Each row was made from one path, in order. Every step used is in the known rows, and no mark comes twice. Write each row's path.
Known rows
morase > ruro: 2.155  -2.953  0.015  -0.332  -1.831  1.148  1.147  -2.613  1.019  -2.488  -1.034  -0.051  0.309  1.535  1.286  0.750  -1.904  -1.315  -1.148  1.894  -3.283  -2.580
laboma > benal > katop: 1.177  -0.440  -3.199  1.756  2.375  1.593  -0.377  -0.853  3.611  -0.116  -0.628  -1.146  -0.984  -4.845  -3.271  0.138  2.929  -0.125  3.335  -3.778  1.908  -0.041
zaka > morase > katop: 4.557  -0.975  -0.118  -1.799  -2.932  0.172  1.153  1.785  -1.130  0.154  2.192  2.379  -1.568  -0.685  -0.133  4.122  -1.419  -0.227  -0.506  4.241  0.750  -1.993
zaka > morase > katop > benal: 6.168  -3.755  -0.050  -2.554  -1.157  -0.730  2.253  2.556  -0.014  0.474  4.169  1.881  -0.651  -3.225  -1.280  4.225  -0.499  -0.358  -2.225  1.451  -0.654  -3.465
ruro > morase > katop > benal > laboma: 4.670  -3.780  1.273  0.494  0.567  3.873  -0.596  0.288  -0.895  -1.451  -0.373  0.124  4.972  -3.539  -5.101  -1.519  4.838  -2.256  -0.459  -0.142  -4.036  -0.460
zaka > kozod > katop: 0.273  3.921  0.013  1.472  -0.910  -3.269  -0.138  2.903  -0.799  0.133  0.530  -1.175  -2.641  -2.279  0.519  2.451  -1.203  -1.024  1.359  2.736  -2.985  -0.950
zaka > morase: 1.310  -1.483  -0.066  -0.297  -0.774  0.168  1.228  -0.589  -1.129  1.315  1.709  0.431  -2.931  2.076  2.171  2.713  -1.566  0.739  -0.832  1.990  2.824  -2.475
zaka > morase > ruro > benal: 3.061  -5.428  0.071  -1.475  -3.640  3.267  3.741  -2.104  0.308  -1.002  1.532  -0.247  -1.257  1.528  2.577  4.102  -1.179  0.583  -0.202  5.098  -0.756  -7.108
morase > zaka > kozod > katop > benal: 1.349  2.745  -0.715  -0.804  2.467  -2.793  2.390  3.595  1.601  1.355  0.244  0.747  -3.148  -4.721  -0.738  2.875  -0.015  -2.539  -1.846  1.418  -4.046  -2.333
ruro > benal > katop: -0.833  0.943  -1.901  1.866  -0.311  1.403  0.694  0.869  2.356  0.804  0.455  -0.158  0.312  -5.186  -1.822  2.016  5.104  0.288  3.101  -0.774  1.185  -0.352
laboma > benal > katop > morase: 2.219  -2.994  -2.800  4.127  1.485  1.508  -1.234  -2.169  2.669  1.577  0.044  0.196  -3.290  -4.401  -0.408  0.752  3.662  1.346  1.638  -3.540  -1.074  0.824
laboma > benal > ruro: -0.277  -3.016  -1.276  2.694  2.329  2.945  -0.917  -1.201  -0.669  -4.057  -2.516  -3.796  -1.208  -1.789  0.635  -3.309  1.269  -0.284  0.521  -2.967  0.957  -1.276
kozod > zaka > morase > katop > benal: 5.250  -4.835  0.632  -1.549  1.001  -0.917  2.649  2.500  2.372  -0.118  2.643  1.138  0.001  -2.166  0.152  5.220  -0.597  -0.453  -2.755  2.630  -0.212  -1.367
kozod > katop: 1.834  1.328  0.120  0.731  -1.605  -1.126  -1.186  0.822  1.671  -0.634  1.235  -0.827  -0.667  -2.012  0.445  2.466  1.041  -1.484  2.061  2.092  -1.181  0.168
kozod > zaka > morase > katop: 3.150  -2.029  0.623  -0.674  -0.642  -0.567  1.264  1.759  1.534  -0.408  0.544  1.858  -0.497  0.137  1.083  5.923  -0.917  -0.651  -0.827  4.665  1.256  0.123
katop > morase > zaka > kozod: -1.307  1.615  -0.486  1.990  1.532  -0.970  0.902  1.218  -1.889  2.918  -1.880  3.965  -6.018  0.544  2.468  2.330  -0.844  0.226  -3.442  2.519  -5.053  0.363
ruro > morase > zaka > kozod > katop: 1.411  3.902  0.300  2.006  0.340  1.311  0.167  2.269  -1.764  2.319  -1.791  0.338  -3.464  -0.969  0.746  3.841  1.645  -5.188  1.741  4.643  -5.215  -0.625
kozod > katop > benal > ruro > morase: 3.937  -3.215  1.231  4.740  0.230  2.205  -1.091  0.336  -0.874  -2.289  1.152  -4.456  -0.253  -3.072  2.756  -1.390  4.529  -5.038  0.682  -0.606  -4.181  -0.816
laboma > benal: 1.149  -2.625  -1.243  -0.951  1.662  2.406  -0.043  0.020  0.937  -0.755  -0.818  -2.059  -0.454  -2.266  -2.317  -1.116  0.773  0.929  1.404  -2.099  0.968  -1.944
benal > ruro > morase > katop: 2.966  -2.202  1.261  3.638  -1.988  3.704  -1.593  0.779  -4.031  -3.160  -1.484  -0.933  1.132  -0.830  1.185  -0.862  3.446  -4.494  1.083  1.883  -3.528  1.537
morase > ruro > benal > katop: 1.229  -1.911  -1.730  1.490  -2.059  1.882  1.972  -2.195  3.459  -1.369  -0.499  -0.012  1.204  -3.228  -0.571  2.769  3.464  -1.115  2.343  1.183  -2.263  -2.937
zaka > morase > ruro: 3.800  -4.284  -0.046  -0.600  -2.817  1.227  2.620  -3.926  0.298  -1.221  0.826  0.674  -2.310  3.556  3.525  3.742  -3.647  -0.178  -1.792  3.951  -0.420  -4.800
laboma > benal > ruro > morase: 1.729  -4.906  -0.071  4.427  1.893  5.877  -1.412  -1.910  -2.541  -2.548  -2.752  -4.913  -0.585  -0.374  1.072  -3.921  3.550  -2.890  2.144  -2.105  -1.054  -1.103

Write each row's path
1.899  -4.517  -1.071  2.405  -0.821  2.255  3.775  -2.647  5.321  -0.399  -0.384  -0.146  -1.150  -0.809  3.113  7.110  1.673  -0.450  1.188  4.263  0.584  -3.116 -> kozod > zaka > morase > ruro > benal > katop
0.229  1.889  0.027  1.852  1.571  -2.505  -0.159  1.621  0.945  -1.632  -0.170  -1.930  0.273  -4.921  -2.419  -0.438  0.886  0.323  -1.105  0.323  -2.522  -2.244 -> zaka > kozod > katop > benal > laboma
0.197  -1.907  1.213  5.229  0.262  3.956  -1.374  -1.621  -3.869  -1.778  -2.006  -2.945  -0.346  1.753  3.491  -3.188  2.891  -3.550  0.849  0.145  -1.783  0.767 -> benal > ruro > morase
3.149  -3.174  -1.604  4.967  -2.087  0.355  0.003  -4.413  2.460  -0.223  0.102  2.308  -2.300  -0.271  2.980  2.838  1.045  -1.043  -0.624  0.507  -5.043  0.593 -> benal > katop > morase > ruro
-1.345  3.804  -2.470  4.736  2.027  -1.648  0.424  0.593  0.595  3.774  -1.885  4.513  -6.173  -2.187  1.860  3.537  1.682  -0.534  -1.524  0.821  -3.480  2.404 -> benal > katop > morase > zaka > kozod
-0.361  -1.032  0.372  3.154  3.901  2.406  1.633  1.371  -3.634  0.373  -3.233  -1.369  -3.244  -1.019  2.448  -2.079  2.009  -4.493  -3.058  -0.257  -4.948  -1.478 -> katop > benal > ruro > morase > zaka > kozod
1.560  1.411  0.197  4.221  -1.606  -3.385  -1.277  1.726  -1.504  1.423  1.806  0.463  -4.956  -1.584  3.074  3.329  -0.304  -0.161  -0.230  3.044  -5.579  -0.186 -> zaka > kozod > katop > morase
3.188  -2.690  0.249  0.810  -0.125  0.056  0.451  2.386  -0.823  -3.902  0.661  -0.827  1.548  -5.116  -0.614  -1.339  1.775  -1.965  -2.446  -1.096  -3.020  -0.210 -> morase > katop > benal > ruro
1.158  -0.115  -1.597  5.233  -0.322  -0.736  -1.325  -1.693  1.468  2.222  1.136  2.111  -3.031  -2.226  1.973  2.121  2.854  0.203  0.331  -1.281  -1.535  2.741 -> benal > katop > morase
4.727  -2.361  0.025  -2.539  -0.159  -0.781  1.107  3.062  0.916  -0.561  2.214  1.431  2.264  -5.061  -3.512  1.298  1.223  -1.102  -1.635  -0.371  -3.262  -0.937 -> morase > katop > benal
4.281  -4.378  -0.023  2.566  0.022  6.101  -1.614  0.407  -2.878  -3.885  -2.322  -2.965  0.624  -3.185  -1.517  -2.036  4.079  -3.978  2.839  -0.065  -2.845  -0.655 -> laboma > benal > ruro > morase > katop
3.751  -0.866  -0.242  -0.315  0.028  -2.030  0.224  1.468  2.470  -0.401  3.121  -1.665  -0.010  -4.861  -1.210  1.722  1.389  -1.395  0.298  -0.832  -2.364  -1.477 -> kozod > katop > benal
1.560  -3.961  0.136  -1.054  -2.318  3.005  2.507  -1.653  1.306  -1.679  -0.292  -0.915  1.719  -0.447  0.597  1.338  0.767  -0.213  0.123  2.878  -3.413  -4.837 -> morase > ruro > benal
-0.632  -0.319  0.253  3.940  1.510  5.173  -0.316  -0.893  -2.920  -0.556  -4.201  0.111  -1.783  1.806  2.815  -1.411  3.012  -4.669  -0.346  1.259  -2.332  1.145 -> benal > ruro > morase > zaka
2.564  -3.206  -1.884  1.461  -2.936  2.820  3.217  -2.690  2.812  -0.132  1.134  0.359  -1.759  -1.449  1.459  5.740  1.568  -0.194  1.114  3.363  0.147  -5.250 -> zaka > morase > ruro > benal > katop
-2.499  -0.374  -0.047  0.327  0.173  3.004  0.095  -0.264  0.374  -1.167  -1.843  -0.801  3.301  -1.856  -3.047  -1.383  4.294  2.872  0.950  0.659  1.225  -1.884 -> ruro > benal > laboma
3.406  -5.573  0.234  2.328  -2.528  1.158  0.192  -3.784  0.159  -0.527  0.037  1.576  -1.596  2.347  3.732  1.515  -1.308  -0.513  -2.560  2.322  -5.781  -1.413 -> katop > morase > ruro
2.372  -5.410  0.852  0.336  -0.833  1.079  2.937  -3.463  2.723  -1.425  -0.944  -0.161  -1.602  4.321  4.803  5.203  -3.163  -0.645  -1.807  4.744  -0.235  -3.028 -> kozod > zaka > morase > ruro
4.568  -4.244  -0.072  0.824  -0.827  -0.003  1.705  1.816  -1.733  -2.512  2.548  -0.186  -1.500  -2.787  1.720  1.272  -0.376  -1.230  -3.290  0.831  -0.136  -2.405 -> zaka > morase > katop > benal > ruro
3.091  -2.088  0.215  -1.132  0.589  0.390  -0.124  1.007  1.478  -2.410  0.104  1.134  4.399  -4.821  -5.531  -1.165  2.806  0.155  -2.007  -0.701  -1.347  -0.354 -> morase > katop > benal > laboma
1.260  -0.224  0.483  0.077  1.239  4.233  0.539  -0.508  -0.743  2.485  -2.255  1.632  -1.198  1.389  -0.068  0.961  2.458  -3.842  0.375  2.177  -2.475  0.253 -> ruro > morase > zaka
3.444  -0.680  0.142  3.399  -2.510  -1.559  -2.047  0.232  0.592  0.859  2.523  0.460  -2.899  -1.561  2.772  3.353  1.087  -0.491  0.627  2.267  -3.876  0.668 -> kozod > katop > morase
2.147  -6.528  0.792  -0.307  -1.286  2.837  3.987  -2.257  2.650  -1.334  -0.134  -0.961  -0.709  2.331  3.798  5.562  -0.958  0.401  -0.773  6.279  -0.536  -5.137 -> kozod > zaka > morase > ruro > benal
0.238  -2.341  0.719  1.122  0.990  -0.322  1.664  -0.664  1.539  1.116  -0.219  -0.181  -2.444  2.925  3.789  4.159  -1.676  0.334  -1.031  3.075  2.903  -0.357 -> kozod > zaka > morase
-0.285  0.663  -2.361  2.936  0.299  1.766  0.817  0.246  2.473  3.816  -0.479  3.967  -3.039  -3.825  0.009  3.876  6.266  0.054  0.170  0.695  -2.247  0.635 -> ruro > benal > katop > morase > zaka
2.996  -6.740  0.552  1.191  -3.357  2.159  1.421  -2.514  -0.051  -0.613  0.634  0.811  -0.675  0.322  2.496  2.191  1.588  0.875  -1.102  3.135  -6.502  -3.787 -> katop > morase > ruro > benal
-0.148  -3.270  0.047  0.194  -1.377  4.464  1.081  -3.279  1.439  -3.609  -2.775  -0.650  3.873  -0.151  -1.995  -0.964  2.110  1.311  -0.085  2.748  -2.049  -4.285 -> morase > ruro > benal > laboma
6.838  -4.545  1.175  -0.973  -0.263  2.336  0.515  2.326  -1.201  0.721  1.892  0.280  2.522  -4.095  -2.863  0.583  3.664  -3.929  -0.016  0.302  -5.508  -0.697 -> ruro > morase > katop > benal
-0.423  3.432  -0.805  0.438  3.246  -1.331  0.955  1.901  2.214  -0.230  -1.909  0.719  -1.192  -4.398  -2.845  1.119  1.246  -0.875  -2.611  1.382  -2.789  -1.656 -> morase > zaka > kozod > katop > benal > laboma
